Known rows, with every way that one mark hangs from another:
(K989 (K383 (K834 K70 K244 K252))): [-34  -4  10 -38  -8 -29  42 -21 -61 -83 -19 -13 -29 -42   7   2  10 -46
  -8   9  25]
(K244 (K963 (K252 (K834 (K70 K830) (K383 K989))))): [-37 -65  25 -34  16 -22  68 -21 -15 -58  47  19 -30 -86   0 -12 -10 -51
 -27  81  36]
(K70 K830): [-38  -3  19 -51   7  -8   4 -11 -36 -30  28  27   4   0  11 -23 -12 -10
 -20  12  13]
(K70 (K834 (K244 K963) K252 (K383 K989))): [-74  -2  19 -14  26 -27  45 -57 -52 -69  78   0 -32  11   1 -45  31 -80
  -6  57   3]
(K963 K244 (K252 K834)): [-38 -68  35  10   5 -12  22  26   1 -25  24 -22 -27 -95 -19 -57   1 -38
 -19  35   3]
(K383 (K834 K70 K244 K252) K989): [-38 -23  13 -33  -4 -17  52 -18 -66 -82  -4  -1 -37 -21   4  -4  15 -48
  -6  13  32]
(K244 (K963 (K252 (K834 K70 (K383 K989))))): [-28 -69  40 -10  10 -30  70  -1  -1 -57  51  -9 -52 -78   0 -26   6 -52
 -25  76  39]
(K244 (K963 (K252 K834))): [-51 -49  42  13   1 -36  29   6   4 -29  42  -9 -17 -84  -2 -64  -1 -35
 -14  39  -8]
(K244 (K963 (K252 (K834 (K383 K989))))): [-43 -61  38   5  18 -34  58  -6   0 -64  57  -4 -31 -82 -11 -39   8 -70
 -18  74  21]
(K834 K244): [-41  -6  21 -10  -1 -24   4  -6 -36 -42  24   5 -35  -8   0 -39   8 -27
 -16   9  -3]
(K70 (K830 K567) (K834 (K244 K963))): [-108   28  -19  -58   21  -19   -4  -73  -42  -44   52   28   -1   28
   12  -35   -5  -31  -13   23  -19]
(K383 K834 K989): [-27 -15  29 -52   7 -18  25  10 -28 -65   4  -9  -4   9  17  -5  10 -43
 -18   1  39]
(K70 K834): [-37   6  40 -58  12 -20  -2   2 -29 -34  36  -8 -14  55  31 -50  12 -10
 -18  -5  21]
(K834 K70 (K244 K963) K252 K383): [-58  -9  20   5  -6 -27  55 -51 -63 -36  59  19 -54 -53 -18 -45  14 -51
  -9  59   2]
(K830 K567): [-46   6  18 -47   2 -15  -2 -20 -25 -36  31  17  -2   8   4 -26  -6 -10
  -5   0  28]
(K989 (K383 (K834 (K244 K963) K252))): [-68   2  11 -10   4 -40  41 -40 -46 -71  15 -15  -4 -54  -8 -18  14 -78
  -3  26 -13]
(K252 (K834 K70 (K244 K963) K383)): [-50 -35  31   6 -11 -36  56 -13 -40 -32  42   2 -77 -69 -14 -35  13 -46
 -22  67   3]
(K70 K830 (K834 K244 K252 K383)): [-75  14   6 -36  18 -23  25 -67 -86 -78  43  41 -22   6  -3 -51  14 -49
   0  40  -4]
(K989 (K383 K834)): [-22  -5  30 -54   4 -30  21   6 -26 -67  -9 -20   6 -10  22   2   3 -43
 -18  -2  35]

Rows:
[-35 -12  21 -13 -10 -14  32 -20 -59 -39  21   5 -49 -23   1 -35   8 -18
  -4  17  11]
(K834 K70 K244 K252)
[-50 -49  31  21  -4 -38  19   4 -19 -62   9  -2 -43 -86 -18 -59   5 -34
  -6  31 -11]
(K963 (K252 (K834 K244)))
[-50 -19  17  -1  17 -23  39 -33 -27 -56  67   2 -36 -21  -9 -24  16 -74
 -24  62  10]
(K834 (K244 K963) (K383 K989))
[-25 -18  26 -21  -5 -26  33 -17 -51 -47  25  10 -67 -17  -4 -26  10 -29
 -24  40  25]
(K834 K70 K244 K383)
[-90   9 -15 -33   7 -17  46 -96 -74 -48  58  58 -26 -50 -21 -19  -9 -46
   0  60   2]
(K834 (K70 (K830 K567)) (K244 K963) K252 K383)
[-35 -45  29  -1   7 -27  44   0 -37 -82  25   8 -59 -40 -17 -15  17 -64
 -16  55  20]
(K252 (K834 K244 (K383 K989)))
[-53 -32 -10 -57  12 -12  49 -41 -53 -88  15  40 -52 -37 -15  21  -6 -42
 -14  59  39]
(K252 (K834 (K70 (K830 K567)) K244 (K383 K989)))
[-49  -3  -5 -60   1 -20  44 -43 -75 -88 -18  13 -13 -44   5  17  -6 -45
  -7  16  18]
(K989 (K383 (K834 (K70 K830) K244 K252)))
[-34  -5  -5 -73   5 -23  26 -20 -51 -75 -27   1 -17 -24  18  25  -8 -36
 -27  11  25]
(K989 (K383 (K834 (K70 K830) K244)))
[-63 -29  11 -17   0 -26  53 -30 -52 -34  37  33 -60 -70 -13 -21   0 -45
 -25  72  -4]
(K252 (K834 (K70 K830) (K244 K963) K383))
[-57 -19   9 -21  -4 -19  58 -32 -57 -61  22  -6 -29 -37   2 -11  12 -61
 -10  31  14]
(K383 (K834 K70 (K244 K963) K252) K989)
[-81  11  17  -8  11 -26  18 -46 -50 -35  60  -5 -20   6   7 -71  22 -44
  -1  26 -24]
(K70 (K834 (K244 K963) K252))
[-63 -24  17  19   4 -34  12 -27  -9 -37  50  -9 -23 -63  -4 -65   4 -46
 -19  38 -23]
(K834 (K244 (K963 K252)))
[-43  -4  16 -69  -8 -10  41 -26 -77 -50  -5  29   1 -30  11 -10 -10 -21
  -5   5  28]
(K383 (K834 (K70 K830) K252))
[-49  -1  14 -18  -1 -35  34 -32 -57 -92  -9  -9  -8 -44  -2  -9  12 -66
   2   9   7]
(K989 (K383 (K834 K244 K252)))
[-61 -19  11  -2   7 -47  27 -29 -10 -78  10 -27  -6 -74   0 -27   5 -75
 -20  29  -7]
(K989 (K383 (K834 (K244 (K963 K252)))))
[-86   3  -3 -34  33 -19  44 -74 -64 -75  76  27 -17   5  -1 -31  17 -77
  -7  62   0]
(K70 K830 (K834 (K244 K963) K252 (K383 K989)))
[-65 -26  24  29   6 -44  31 -45 -23 -49  64   5 -35 -73 -24 -66   5 -67
 -17  62 -12]
(K834 (K244 (K963 K252)) K383)
[-65  13   4 -59  15 -17  -4 -31 -50 -53  24  18 -16  35  23 -38   5 -20
 -18   9  -6]
(K70 K830 (K834 K244))
